Every row comes from one small tree of marks. Brackets hold a mark, then the marks that hang from it, in alphabetical order. Every link used is in the known rows. Which tree was each row made from?
Known rows:
[H C [N [F L]] P]: [-36  16 -25 -29 -37  51 -34  -8  -3 -42   7  35 -10  29   9  27   1 -21
 -27  10 -27 -20   8  10  18 -12 -16 -16  -3  94 -22 -29 -24 -19  27 -50
   1 -45  -3  16   7 -19 -36 -24  -2 -20  15 -16 -12   8   6  31 -10  10
 -28  -2  13]
[C [H [N [F L]] P]]: [  2  18 -11  -5   6   7  15 -15 -20 -49  -8  15  -3  46  -3  -8   3 -24
  -8   2   7  17  -6  22  29  30   1 -26 -17  68 -22 -16 -14 -26  -4 -16
 -17 -39 -13 -15  -3 -15  -3  16 -10 -28 -12  -5  23  13 -13   3   3  33
  12  -4 -17]
[H C [N F] P]: [-40  -6  -6 -45 -26  36 -17  -5  14 -28   5  27   4 -11  14  16   3  -7
 -28  11 -18 -12 -13  -1  -1 -34 -22   3  24  50 -20 -10 -38  -8   0 -47
   4 -58  17  22  35 -26 -26  -2  -2   2  -8   5 -30   7  -3  21  -6  13
 -22 -12  33]
[P H]: [-29 -36  -3  26  23 -44  15  17  -8  53  15   3 -34 -23  12 -45 -18  13
  23  -8  63  -6  16  15 -30   5  43 -30 -15 -91  14 -17 -25   7   4  76
   4  43  -6 -30  12  18 -10  10 -20  -3  -5  19  39 -32 -18   5  41  33
   4 -18 -40]
[L [H C P] K]: [ 13  -2  -6 -10  20   1 -24   6  13   9  15 -27   0 -31  -9  -3 -21  36
   8  -8   1 -12 -11  -4 -21 -42   0 -15   1 -47   0  43  23  21 -15  21
  11  23  34   9 -23   7  17  11  27  33  39  21 -34  10  16 -22  -2 -50
  17 -12  25]
[H C N P]: [-24  10   7 -24 -19  53 -23  -5  12  -1  -7  14   6 -40  25   2 -19   2
 -36   4  -6  -2 -14  -7  10 -22 -30 -17  44  -6 -19   2 -27  -3  -2 -17
  17 -33  50  14  14 -10 -29  -7 -12  17   5  -6 -54  39   6  21  18 -23
 -35 -25  42]
[F [L K] N]: [-17  32 -49  60  34  44 -37  27   1  62 -42   6  26 -19  -1 -17   1  -8
  43 -27 -24  -1  14 -11 -22  65 -20 -33 -53 -16  29 -36  34  16  58  26
   8  68 -37 -26 -23  -2  68  -3  -2  16   6 -47  26 -12   9 -26  48 -12
   1   5 -15]
[M [H C [N F] P]]: [-19 -34  24 -46 -24  11 -22 -10   6 -62  41  11 -17  19   8  -2 -15 -27
 -55   9 -20 -15   1  30  10 -36 -14  29  34  14  -2   0 -12 -27 -42 -29
  -6 -35  30  22  27 -18 -44  -9  14 -24 -18  29 -23 -14 -22  21  -5  40
 -22   7  19]
[H C [N [F [L K]]] P]: [-20  32 -29 -14 -12  67 -61   8  29 -42   3  13  -4  14   1  39   5  -9
 -25  10 -51 -31  10  15  19  -2 -40 -16 -24  77 -18 -23  -7 -13  33 -58
  -7 -31  -1   3  -8 -22  -6 -37  30 -13  20 -10 -10 -13  -1  -2 -27  -2
 -13   8  35]
[L F H K]: [ 25  -7   9  73  19  -5  48   1   2  49 -21 -34  15 -10  -7 -19  13  45
  72 -34  58   2 -13 -43 -22   1  73  17 -45 -83  51  38  31  19  48  63
  14  69   5 -28 -19  43  57  15  -1   7  19  11  40 -10 -23 -46  -6  -2
  45 -18 -27]
[M [H C [N [F L]] P]]: [-14 -20  10 -36 -51  18 -39  -9  -2 -76  39  17 -17  74  -9   3 -16 -28
 -58   4 -48 -26  18  40  24  -8  -6   7   7  51  -6 -19   9 -26 -16 -34
 -14 -21  12   9  -1   1 -51 -22   6 -41  -8   8  -7 -15 -22  29  -6  31
 -31  28  14]
[C [H N P]]: [ 14   9  17  -3  23   3  30 -13  -3  -3 -27  -4   5 -25  10 -28  -6  -5
 -16  -4  37  33 -16   3  16  25 -12 -25  26 -23 -27  11 -19  -8 -33  28
   1 -34  36 -18   3  -4  -4  29  -6  16 -20  12 -20  43  -1 -10  32  -4
   4 -21   4]
[F [L K] [N [H C P]]]: [ 27  21 -17  -2  40 -31 -69  28  10   7   8  -7   2  -2   3   5  -8 -15
 -24  22 -56 -10  43  13 -18  48 -77 -10 -13  23 -22 -32  42  -5 -30 -41
  21   0 -24  19 -42 -22   6  -4  38   7  32 -17  -4 -34  16 -23  22 -18
  -6  45  42]
[N F]: [-62 -30 -19  22   7  -6  24  11   1  36  13  29 -25 -18   9  -5  10  -5
  54 -11  19 -17   7 -27 -37 -13  47  -3 -53 -39  24 -18 -26   6  29  41
  22  25 -38 -22  48   1  21  15 -26   1 -11   8  30 -24 -26  31  21  49
  17 -17 -49]
[M [H C [N [F [L K]]]]]: [-15 -22 -14   9 -36  18 -66  18   7 -51  60  -8 -14  43 -29   1   2 -22
 -13 -10 -41 -43  30  43  18  11   8  12 -17  11  27 -14  21 -23   5 -18
 -41  42 -12  -5  -3  -4   8 -39  32 -24   3 -15  15 -51 -38  11 -30  43
 -20  46   5]
[K [L F [H C N P]]]: [ 47  34  66  -9 -35   6  45 -44 -13 -12 -19 -15   6  19 -25  32  17   2
 -17  25  -4  38 -31   7  23 -59   1  21  52  13   0  32  22  16   1  -2
   1 -36  30  33  -9  22 -39 -15 -10 -11 -21   2 -37  45  30   4 -51 -58
  -6 -23   2]
[H P]: [-23  -6  12  15  32  29  10  -8  15  36 -20  22 -14 -25  30 -12 -14   0
   4  -7  17  10  -6 -19 -24 -24   1 -33 -24 -46 -10 -16  -5  14  20  50
  41   3  25  -6  10  13   1  33 -12   9   0  23  -3  15   6   0  36 -19
  -3 -54 -18]
[K [L F [H N]]]: [ 32  25  50  39 -26   0  78 -37 -16  32 -33  -5   4  12 -28   5  28   8
  34  -1  31  34 -27 -16  22 -12  65  21   8 -19  26  28   8  25  28  45
  -6  16  -2  -5  16  38   4   0 -34   2 -36  -8  15  37   6  -8 -34 -27
   3 -34 -44]
[K [L [H N]]]: [ 12  12  28  11  -6  -6  39 -20 -11  34 -13  14  -3 -17 -23  -3  19  -2
  -1   2   4  31 -17  -3  16 -10  45   9  16 -34  10  31  -5  35  -8  33
 -25  22  10 -19  35  17   9  -4 -27  51 -36 -17 -20  45  32   5  -8 -36
 -14 -24 -44]
[N [F [L K]]]: [-41   1 -48  54  22  27 -25  22  15  26  12  19 -24  19  -5   8  16  -5
  57 -15 -11 -33  23  -1 -26  13  35 -32 -93  -2  25 -45   7  -3  73  24
   0  57 -53 -34  13   9  55  -9   9  -9  21 -15  48 -65 -20   0   1  37
  24  -4 -46]
[C [H [N [F [L K]]] P]]: [ 19  31 -16  13  40  22 -13  -4  15 -44 -17 -10   2  37 -10   3  11 -12
  -4  -2 -11  15  -2  29  20  34 -17 -33 -33  67 -20 -17   1 -10   8  -5
 -23 -37 -12 -28 -16 -19  31  -1  36 -13   2  -1  21 -16   0 -25 -10  25
  33  13  -1]
[F [L [H C N P] K]]: [ 28  32 -11  -9  -3  47 -46   0  20 -27  -6 -23  20  10  -5   6 -23  20
 -41 -12 -19 -10 -18  15  32  -1 -17 -16  20  36 -12  28  14   5   0 -27
 -20  -5  44  -1 -42   9  -3 -34  24  23  35 -12 -36  27  29 -22 -19 -52
 -14   5  40]
[P [H N]]: [-13 -19 -10  11   8  -8  11   7  -1  27 -10  -7  -1 -35  17 -32 -15  14
 -19  -3  54   2   5  16   1  36  25 -16  25 -56   1  -9 -39  11  -2  36
 -18   0  17 -34  25  13 -19  -9  -5  21 -19   5  29  -5  -9  -3  37  30
 -21 -10 -13]

Write each row's tree:
[-28 -46  -4 -41   8 -64 -11  15   3 -32  54  23 -48  -1  11  14  -1 -14
  -5  37 -19 -31  31   4 -30 -31 -12  11 -11  -4 -28 -20 -12 -18 -42 -33
  25 -29 -24  24  30 -16 -33  19  20 -19   9  36   7 -43 -13  36   6  41
  10   5   2] | [N F [H C P]]
[ -5  -1   2 -15  23  10  42 -11  -6 -25 -13  13  -6   5  12 -14   6 -21
   0   4  19  28 -20  11   6  13  -7  -5   4  30 -17  -8 -37  -9 -29  -6
  -6 -46   8 -13  19 -28  -2  31  -4  -8 -19  17   1   7  -6  -2   9  42
  26  -8 -16] | [C [H [N F] P]]
[ 45  31  13   9  11   4  -3  -7  -2  31 -40 -35  46 -20   2  -1   1  28
  13 -18   4  25 -17 -33 -16 -10 -41  22  12   5  21  35  50  10   2  -3
  31   7  13  29 -50 -10  28  -2   5 -10  24   7 -14   8  12 -50  -3 -34
  33   0  42] | [L [F N] [H C P] K]
[ 28  29  36  40  -3 -32  70 -19 -38  80 -58  -3  15  -2 -19  -3  30  -6
  56 -12  10  54 -11 -28 -11   0  23  30   1 -25  42   6  40  29  18  52
  12  39 -40   3  -4  21  26  19 -46  -3 -38 -13  14  27  14 -14  -8 -33
  29  -9 -62] | [K [L [F N] H]]
[-19 -44  17  -7 -54  -7 -27   8  -4 -21  50 -15  -3 -13  -8 -31 -23  -7
 -28 -13   9 -19  15  14  10   2  14  12  32 -77  19  11   8 -23 -39  24
 -18  36  37  -2  24  10 -19 -18  -9   9 -25  -9 -22  16 -37  26  13  21
 -37  13  17] | [M [H C N]]
[-10 -27 -26 -11   6 -69 -17  42 -15  41  19   5   4 -44   6 -14  -5 -10
  20   8 -14  -8  29 -26 -32  40 -43  19   8 -58  -3 -15  13  -5 -39 -11
  15  32 -32  18  12 -17   5  18 -15  22   4 -21 -15  -1 -10  22  39   7
 -17  39  18] | [F [N [H C]]]
[  4  19  -4 -23 -46  37 -17 -13 -11 -38  -3   3  20  21   3 -15 -28   8
 -44 -10  -8  -4 -21   7  33   0   3 -18  28  54 -19  33  -7  -4  -7 -31
  -8  -8  39  14 -24   8 -39  -6 -13  13  30 -17 -29  47  34  12  -3 -48
 -27 -12  43] | [F [L [H C N P]]]
[-11 -10 -16  -4  32 -30 -44  27  21 -45  50   6 -45  41  -8  25  -1 -17
   3  33 -51 -47  48  27 -17 -10 -25 -12 -63  30 -19 -39  17 -18 -12 -44
   5  -2 -46  -1 -13  -7   7  -3  45 -14  41  19  23 -77 -10   6 -13  16
   9  34  13] | [N [F [L K]] [H C P]]
[ 47  19  51 -15   0 -67  22 -11 -24  29 -18   6 -16   0  -9  37  24 -37
   0  44 -43  33  31  12 -13 -15 -61  29  25  -1 -13 -28  48  13 -35 -12
  36 -34 -44  45  -4   6 -32  12  -8 -33 -36   4  -5 -17  14   4  -4 -24
   5  25  -6] | [K [L [F [N [H C P]]]]]
[ -3  -4 -25  26  22 -58   3  28 -20  36  -2  19   1  -2   4 -21 -14 -24
  25  -3  -4   4  48  -7 -18  84 -11  -6 -45  -3   1 -40  14  -3  -6   8
   5  37 -55 -12  -5   3  19  23 -20   7  -1 -33  49 -11   3   4  46   6
  -8  31 -23] | [F L [N H]]
[ 52  24  27   1 -15  32   2 -16  20 -14 -24 -37  41 -18  -2   5   7  41
 -12  -8  21   8 -32 -13  24 -21  -2  18  31  10   5  48  10   7   5 -17
   5 -21  51  10 -36   9   5 -18  24  -4  21  12 -25  18   5 -40 -34 -34
  14 -16  47] | [L F [H C N P] K]
[-19 -18 -20 -11 -24   3  51  -1  -9  -8  -5  15  10  -5   8 -16   3  15
  14 -15  38  -7 -28 -27   6   7  63  34  -5  22  22  31 -51  -5  11  -1
 -23   2  -7 -12  38 -14  17   8 -19  24  -4   1  10  19  -3   9   0  24
   9 -22 -19] | [L [H [N F]]]
[  9  -3  -7   5 -27 -37  38  11 -32  50 -30 -15  46 -28  -6 -10   2  28
  57 -20  37  12 -11 -53 -21   1   3  41  26 -23  36  34  23   1  18  11
  18  38  -7  17 -29  12  17  15 -48  -8   3 -20 -11  29 -14   0   5  -5
  20   4   6] | [L [F N] [H C]]
[ -1 -31  17 -18  15 -56 -15  13   5  -5  39   5 -34 -20  14   4 -23  -3
 -11  24  -5 -19  28   7 -26 -15 -23  -8   6 -56 -34 -11  -7  -3 -55  -3
  33  -6   5  22   6   6 -24  25  12   6  12  31 -11 -22  -9  27  27  -6
 -12  -3  14] | [N [H C P]]
[-31 -22  -9 -12  -9 -13 -15  20  -3  21  22 -10  -5 -41   2 -28 -12  12
 -23  10  38 -14   4  23   1  14 -13  -6  52 -55  -2  -1 -37   0 -11  14
 -22  -4  23 -14   6   4 -29 -30 -13  12  -8  -6  -2   1  -7  22  20  27
 -34  13  16] | [P [H C N]]
[ 43  12  34  40  32   7  46 -15  17  30 -42 -31   7  -1  12 -11   3  43
  37 -22  40  14 -23 -33 -16 -30  40   3 -29 -30  21  29  24  18  26  48
  28  24  17  -7 -28  32  33  22  10  -9  17  33  22 -10   3 -61  -7 -21
  42 -38 -12] | [L F [H P] K]
[-12  -6  19  -5 -13  -2  53 -19 -18  13  -4  20 -13  16 -27  16  29 -14
  11  13  -6  18 -26  -9   9 -26  53  21  -4  12  11  10 -16  22   5  11
 -22   0 -25  -9  46  -5   8  -2 -11  25 -42  -5   2  17  18  19 -34   3
   1 -16 -61] | [K [L [H [N F]]]]
[ -6  16  28 -58 -24   3  18 -33  -9 -19  10  11 -10  20 -22  36  12 -14
 -38  30 -36  12 -24  14  20 -68  -2  21  36  53 -14  21 -16  17 -28 -38
 -15 -51  -3  30  28 -20 -37 -10   0  13 -18   5 -46  25  35  28 -50 -24
  -7  -9  -4] | [K [L [H C [N F] P]]]
[ 35   2  30 -16 -46  16  40 -29 -11 -23 -20 -20  29  -1   9   2  -7  27
  -7  -9  40  16 -36 -22  22 -27  10  20  47  11  -4  47  -5   0  -4 -10
  15 -35  47  23 -18  15 -33  -2 -21 -15   4   5 -30  48  11  -6 -22 -26
  -2 -28  35] | [L F [H C N P]]
[-28  -5 -47  -4  -2  -8 -62  22   2 -26  29 -10  -9  21 -21   5   7   3
 -14  11  -8 -35  25  46   8  18  -2 -18  -3  20  10 -29 -28  -7  30 -32
 -52   4 -32 -21 -10 -10  -8 -60  26 -27  19 -11  37 -59 -16   3 -25  60
 -13  44   6] | [P [H C [N [F [L K]]]]]
[ 17   5 -39  50  53 -35 -34  43   0  41 -11   1   0  -6   0  -8  -3  -8
  25 -11 -28  -4  40  -9 -24  90 -27 -20 -58 -22   7 -37  29   1  10   2
  -2  55 -55 -15 -14  -2  56  13  21  13  10 -35  46 -42   4 -25  38   2
  -3  47  -6] | [F [L K] [N H]]
[ 16   9  -2  -9  29  43   7  -5  29 -10 -30  -3  25   0  18   3  12  22
 -19  -8   4   2 -38 -16   3 -20  13  16  -5  39  -6  30 -29  14  -6 -19
 -17 -25  16   0   3 -21  23  -7  43  21  10  20   1 -14  21 -39 -16  -1
  28  -7   6] | [L [H [N F] P] K]
